Known rows, with every way that one mark hangs from another
J804[J956]: [-13 -12   0  -2   3   3   1 -13  -2  -2  12  -1  15   5   9  -7   7  -5
 -18   1  -8  -6  -2  -3  15 -19   7 -13  -5  14   4 -24  10 -15  -1  18
   6 -16   9  -3   1   6  -1   0  -5 -11  13  -7 -10 -10 -11]
J963[J237 J561]: [ -8  -6   5 -10   5  -1   1 -23 -10   2  18 -12   4   8  12 -13   1 -11
 -11   2  -2   1   9  -4  16 -30  -6  -8   0  12   4 -16   7   7   4   1
   3 -10  18 -13  -4  18   3   3 -10  -7  20 -13 -16 -19 -10]
J963[J237 J561[J707]]: [ -6  -7   1 -10   5   2  -1 -24  -6   0  13 -11   8   1  17 -10   0 -11
 -14   2   1   4   5  -7  20 -31  -6  -8  -1   4  10 -12   7  13  -4   6
   2 -10  18 -11  -1  11   4   2 -21  -4  19 -12 -19 -16 -11]
J707[J561]: [ -4  -8  -1  -3   6   3   2 -16  -6  -2  15  -8  11   0   4 -11   1  -1
 -10  -4  -3  -6   2 -12  15 -25   7  -5   2  17   6 -18  14  -7   6   8
  -3 -10   9  -9   5   7   6  -3  -7 -10   9 -12  -6 -18  -9]
J561[J652[J687 J956] J707]: [  3  -4  -4   7  -4   8   2 -13  12  -1  14  -8  15  -4   9  -7  -6   1
   6  -3   1  -9 -11  -9  15 -30   2  -7  -1  -4  27  -9   1  -3  -8   2
   2  -7  12   5   6  -2  -5   3 -26  -8  11  -6 -12  11  -5]
J963[J561[J543]]: [ -6  -9  -6   0   3   4  -2 -21  -3  -2   9  -8  15  -2  10 -14   5  -8
 -19   4   1  -1   0 -11  18 -22  -2  -7   2  15  -1 -19   8   0   5   4
  14  -9  11  -5   1   4   0   0  -4 -10  15 -14 -12 -12  -6]
J652[J687 J956[J804]]: [ -1   1   3   3  -3   7  -5 -11   2  -5  17 -10  10   4  -2  -9  -8  -4
  15   0  -2  -1  -1 -12  18 -29  20 -11   3   0   6 -15  18 -17  -4  -4
   1 -11   6   0   1  10  -5  -2  -4 -10  16  -9  -2   4   2]
J707[J561[J543 J963] J956[J804]]: [ -4  -6  -4  17   4  16   7 -23  -9 -10   0 -18  12 -10  -8 -16  12  -2
  -1  -3   1   0 -18 -11  12 -11  37   5   3  11   5  -6  17  -4  -9   3
   3 -23   2 -12   0  -2  -4 -11   1  -6  13  -7   7 -12  -6]
J652[J561 J687]: [ -3  -7   1  -5  -2   4  -1 -10   3  -2  19   3  12   4   4 -12  -9 -10
   4   4  -8  -5   1  -7  19 -25   1  -6   0   3   7  -9  14  -2   6  -5
  -5  -6   9   0   5  14   6   3  -7  -7  15 -16  -8  -1  -5]
J652[J561 J956[J804]]: [  0   2   5  -1   1   8  -8 -10  -1  -4  18   5  15   2  -5  -9 -19  -6
   8  -2  -2   0  -4  -8  20 -18  20  -4   1   1   7 -14  18 -19  -6  13
   1  -9   4  -2   2  20  -7  -4  -5  -9  15 -10   2  -8   1]
J561[J652 J707 J963[J237]]: [  0 -18  -5   6   3   8  10 -21   6  -1   6  -8  12   8  10  -9   5  -2
 -17  -2   3  -5 -13 -11  17 -24   2 -12 -10   7  27  -8   4   7  -9   0
  17  -3  18  -8  -7  -5  -4   9 -25  -3  14   1 -15  -5 -21]
J652[J561[J543]]: [ -2  -8  -6   1   4   4  -2 -13   4  -5   5   7  19   5   5 -12  -9  -9
 -13   3  -2  -5  -6  -9  20 -14   3  -5  -2  11   2 -12  16  -5   2   6
  16  -9   9  -1   1   3   2  -3  -5  -7  10 -10 -11 -12  -5]
J561[J543 J707 J963]: [  0 -23 -16  14   5   7   6 -18  11  -5  -5  -5  24   2   5 -13   5  -1
 -21   3   6  -4 -15 -17  19 -19   7 -17  -6   8   9 -11  22  -1 -10   7
  25  -5  11  -2   2 -15  -3   3 -15  -9  11  -3 -11  -1 -22]
J561[J543 J652 J707 J963]: [  0 -19 -18  17   2  11   6 -19  12  -8  -2  -7  23  -3   7  -9   9   1
 -26   1   8  -8 -24 -17  18 -19   7 -12  -5  10  25 -10   3   3  -8   4
  30  -4   9   1  -1 -19  -8   6 -21  -7   9   2 -12   3 -17]
J652[J237]: [ -3 -11   3  -7  -1   1  -4 -11   3  -2  16   6  19  11   2 -12  10  -3
   1  -1  -3  -2   9  -8  16 -24   3 -18  -8  11   5 -14  20  -6   1  10
  11  -9   8  -8   6   2   0   6  -6 -14  13  -7  -6 -12 -10]
J956[J804]: [ -5  -6   0  -3   5   5  -6 -13   4  -6  16  -4  11   9   1  -9   3  -7
 -12  -3   1  -3   0 -20  20 -22  21 -14  -2  16   6 -23  20 -14   6  10
  13  -9   4  -3   0   5  -4  -4  -6  -7  13  -3  -4 -12  -7]
J652[J687]: [ -5 -11  -2  -3   0   2   1 -13   5  -1  18  -4  10   8   6  -8   1  -5
  -2   3  -7  -4   4 -14  15 -30   2 -17  -1  10   4 -19  18  -8   8  -5
   5  -9   9   0   4   3   6   1  -9  -7  15  -8 -10   0  -8]
J561[J963]: [ -7 -25  -6   1   4   4   8 -14   6  -1  13  -3  15   6  -1 -13   3  -4
 -17  -2  -2  -5  -3 -15  13 -25   5 -19  -3  17   7 -17  24 -12  -1   1
  16  -4   9  -4   0  -1   0  11  -7 -10  13  -6  -8  -8 -24]
J561[J652]: [ -5 -11  -7   2   5   5   0 -16   8  -5  17  -5  13   3   7  -7   4  -4
 -18  -5   0 -10  -5 -17  14 -22   3 -11  -3  23  17 -20   3  -9   6   7
  16  -7   8  -4  -1  -1  -4   5 -13  -8   9  -2 -12  -8  -8]
J963[J561]: [ -9 -10  -4  -8   6   1  -1 -17  -2   0  23  -6  11  -3   8 -13   1  -9
 -17   1   0  -1   6  -9  15 -27  -5  -7   4  16   4 -18  11  -2   8   6
   2  -8  10  -7   1  13   3   5  -8  -8  16 -15 -13 -18 -11]
J652[J237 J561[J963] J687 J956]: [  9  -9   7   2 -11   9   4  -8   2  -1  14  12  20   4 -12 -16  -9   0
  29   3  -3  -3   0   8  16 -26  -2  -8  -9 -13  14   1  17  -1 -16  -9
  -7  -5  11  -5   9  18   0  13  -4 -12  18 -17   2   7 -11]
J652[J561]: [ -5 -11  -2  -6   5   2  -4 -11   1   0  17   9  16   7   3 -10 -10 -10
 -10  -1  -5  -4   1  -9  18 -22   4  -8  -1  10   7 -16  17  -8   5   8
   6  -5  10  -4   3  12   2   3  -7  -6  13 -12  -9 -14 -10]
J707[J561[J543 J963[J237]]]: [  4 -14  -2   8   4   8  12 -26 -11  -3  -3 -14  12  10   3 -17   7  -2
 -11   1   0  -2  -8  -4  15 -19  10  -3  -3  11   3  -7   9  12  -3  -5
  12  -8  18 -14  -5  -1   5   0  -5  -4  13  -7 -12 -13 -13]
J963[J237 J561[J543 J652[J956]]]: [  1   1   0   4   0   6   5 -26  -7  -2   7 -13   9   2  10 -12  -3  -6
  -5   1   5  -3 -10   4  16 -19  -4   3  -1   5  14  -9 -14  11  -6   1
  13 -13  20  -6  -6  12  -6   2 -11  -6  19 -11 -19  -8   7]

Rows
[  4 -13   0   6   0   8  13 -17   3   1  13 -13   3  11   5 -11   6  -5
  -3   3   0  -8  -6  -5  15 -28   0 -12  -6   7  22  -8   1   9   0 -17
  12  -4  20  -7  -5   0   1  10 -15  -4  15  -3 -14   4 -12] : J561[J652[J687] J963[J237]]
[ -1  -6 -13   9   2   7   0 -21   5  -6   7 -12  17 -12  16  -7   8  -3
 -23   1   8  -5 -14 -14  21 -20  -2  -1  -1  10  19  -9  -8  12  -2   9
  16  -8  11  -2   1  -5  -4  -1 -22  -5  11  -7 -15  -6  -3] : J963[J561[J543 J652 J707]]
[  6   7   7   7 -10  11  -6 -11   3  -5  20  -1  12   2  -5  -8   7   4
  30  -1   2  -7  -4  -4  19 -25  19  -8  -5  -5  21  -5   1  -2 -10  -1
   1  -8   6  -2   2   8 -11  -1  -9 -11  14  -4   3   8   9] : J561[J652[J237 J687 J956[J804]]]
[ -1 -14   4   1   6   7   9 -21  -8  -2  10 -12   5   9   3 -15   5  -3
  -9  -2  -1  -1   0  -3  13 -25   8  -5  -3  10  10 -13  13   7  -1  -4
   3  -8  16 -17  -5   7   5   5  -6  -6  13 -11  -9 -19 -19] : J707[J561[J963[J237]]]
[  3  -5  -7  11   1   6   1 -16   7  -5   4  -3  19   0   4 -10  -5  -1
  -8  -2   4 -10 -15  -9  15 -14   3  -6   0  13  16 -16   0 -10  -4   8
  21 -11   9   2   2  -3  -8   1 -10 -11  11  -5 -13   1   1] : J561[J543 J652[J956]]
[  3  10   8   0  -5   8  -7 -18  -4  -6  25  -2  15  -9  -1  -8   5   1
  14  -3   5  -4  -1   1  20 -22  13   0  -3   1  21  -7  -9   0  -8   8
   2 -10   8  -9   2  20 -15   0 -10 -12  17 -10  -1  -8   6] : J963[J561[J652[J237 J956[J804]]]]
[ -1 -11 -15  11   1   8   1 -19  11  -6   1  -4  21   0  13  -3   6  -1
 -21  -2   5  -9 -18 -20  21 -16   6  -7  -5  13  19 -14   2   3  -2  13
  25  -6   9   2   2 -15  -6  -4 -23  -7  10   0 -14  -4  -5] : J561[J543 J652 J707]
[ -2 -12  -7  19   5  14  15 -23  -3  -9   0 -15  16 -13   2 -16  13   1
 -10  -3   3  -9 -23  -7   4 -14  19   6   4  14  19  -6  -2   2  -7   2
   5 -22  12 -11   1  -5  -3  -3 -10  -5  10  -7  -4  -7  -9] : J707[J561[J543 J652 J963] J956]
[ -4  -7  -1  -1   5   4   3 -28  -5  -2   3 -11  12   4  17 -13   3  -8
 -14   5   4   2  -3  -6  22 -23  -4  -5  -2   4   3  -9   3  19  -6   4
  13 -11  19  -7  -2   1   2  -2 -17  -6  18  -8 -19 -13  -6] : J963[J237 J561[J543 J707]]
[  6  -2  -3   7  -7  11  -3 -11   6  -3   1   1  20  -1   4 -11 -18  -2
  10   7  -2  -3 -11  -2  22 -21   2  -2   1 -13   9  -3  12   2 -15   1
   2  -9  11   7   9   4   2  -3 -18  -8  12 -13  -8  10  -1] : J652[J561[J543 J707] J687 J956]
[ -6  -2  -1   0  -1  11   0 -23  -2  -5  18  -4  15 -18   9  -7  16   0
   6  -1   3  -3  -3   0  14 -25   5   0  -1  -3  22  -4  -7  12 -13  13
  -7 -22  10 -15   7   8  -9   1 -25  -8  16 -12  -5 -11  -7] : J963[J561[J652[J237] J707[J956]]]
[  8   1  14  -5 -10   7  -3  -7   3   2  17  14  17   6  -7 -13 -11  -2
  31   3  -8  -3   7   7  17 -24  -1  -4  -5 -13   8  -2  13   0 -11  -1
 -10 -10  10  -2  11  19   1   4  -4 -10  16 -17  -1   5   3] : J652[J237 J561 J687 J956]
[ -5   3   3   7  -1  15  -4 -16   5 -10  12  -3  17  -7   1  -5  17   0
   9  -5   3  -2 -10 -10  16 -19  32  -3  -5   1  25  -6   7   2 -12  18
   4 -23   2 -11   7  -1 -17  -6 -24  -6  16   0   4  -7  -1] : J561[J652[J237] J707[J956[J804]]]
[ -9  -2  -7  14   5  12  -3 -19   2 -11   2 -13  16  -4   4 -11   7  -5
  -7   2   2  -1 -14 -19  18 -12  35  -6   2   5   6 -15  20  -7 -11  17
  14 -24   2  -3   3  -7 -10 -15 -15  -3  14  -1  -2  -7  -3] : J561[J543 J707[J956[J804]]]
[ -4 -11   1  12   6  11  15 -27 -16  -4  -5 -18   8   4   4 -20   9  -3
   0   2  -5  -3 -12   0   7 -19  16   3   2   7   4  -6   9   9  -8  -5
   2 -24  15 -17  -3   3   4  -3  -3  -3  16  -8  -7 -14 -11] : J707[J561[J543 J963[J237]] J956]
[  0 -18  -2   3   3   5  11 -22   3  -4  10  -8   8  11   4 -11   7  -4
 -14  -2   2  -7  -9  -7  13 -22  -1 -13  -5  15  22 -12   2   2  -1  -6
  20  -7  19  -8  -8  -1  -4  12 -14  -6  14   1 -17  -7 -16] : J561[J652 J963[J237]]
[-13   0  -3   0   5  12  -4 -22  -4  -7  19 -16  10 -16   8  -8   7  -8
  -5   1   3   3  -5 -12  16 -27  24   0   6   2  10 -13  12  -1  -8  15
  -5 -25   7  -9   4  12 -11  -6 -18  -3  21 -13   1 -15  -7] : J963[J561[J707[J956[J804]]]]
[  6   8   1   9  -6  11  -4 -11   1  -6   5  -1  15   3  -5 -12 -15  -6
  16   5   0  -2 -10  -6  23 -18  19   0   0  -5   4  -5  13  -3  -8  -4
   5 -12   6   5   2  12  -2  -9  -1  -8  15 -10  -1   6  11] : J652[J561[J543] J687 J956[J804]]
[  5 -10 -11  20  -3  12  13 -20   0  -6   3 -14  13  -6   2 -13  10   4
  -5   3   3  -8 -20  -8  13 -19   8   1  -2  11  20  -4  -5  12   1 -16
   8  -7  11  -2  -1  -7   2  -1  -8  -8   8  -7  -9   5  -7] : J707[J561[J543 J652[J687] J963]]
[  2  -4  -1   3  -3   8   3 -12   6   0  17  -7  11   2   3  -8  -8  -1
   6  -4  -4  -8  -7  -7  11 -27   0  -6   0   4  19 -13   2  -9  -1  -6
   2  -9  12   3   3   8  -4   5 -13  -8  12  -8 -10   8  -1] : J561[J652[J687 J956]]
[  8  -2   4   3  -7   8  -8 -10   6  -3   0  15  30   2  -2 -10  -9   3
  14   1   2  -2  -7   1  23 -14   2  -2  -8 -13   9  -2  11   3 -21  18
   8 -10  10  -4  10   2  -4  -1 -14 -16  15 -11  -4  -2  -1] : J652[J237 J561[J543 J707] J956]
[  4 -17  -9  13   0  10   8 -17  12  -4   9  -8  20  -6   2  -8  -6   5
 -11  -3   8  -8 -19 -10  14 -21   3 -10  -4   3  29 -12   9 -10 -14   9
  13  -2  11   1   1  -5 -11  13 -22  -9  13  -3  -8   3 -19] : J561[J652[J956] J707 J963]
[ -3 -18  -3   8   4   6  10 -20   0  -3  -3  -7  12  17   4 -17   3  -7
 -16   4   1  -2  -8 -10  17 -19   3 -14  -7  14   2 -11  16   3  -3  -6
  27  -5  17 -10  -8  -6   1   5  -5  -7  15  -2 -15  -9 -16] : J561[J543 J963[J237]]
[ -5  -9 -11   2   4   4   0 -22   1  -4   6  -8  18  -7  13 -11   4  -4
 -20   7   5   0  -6 -13  21 -21  -3  -8   1   9   6 -13   9   8  -4  11
  12  -9  11  -4   3  -2   1  -4 -17  -7  15 -12 -13 -10 -10] : J963[J561[J543 J707]]
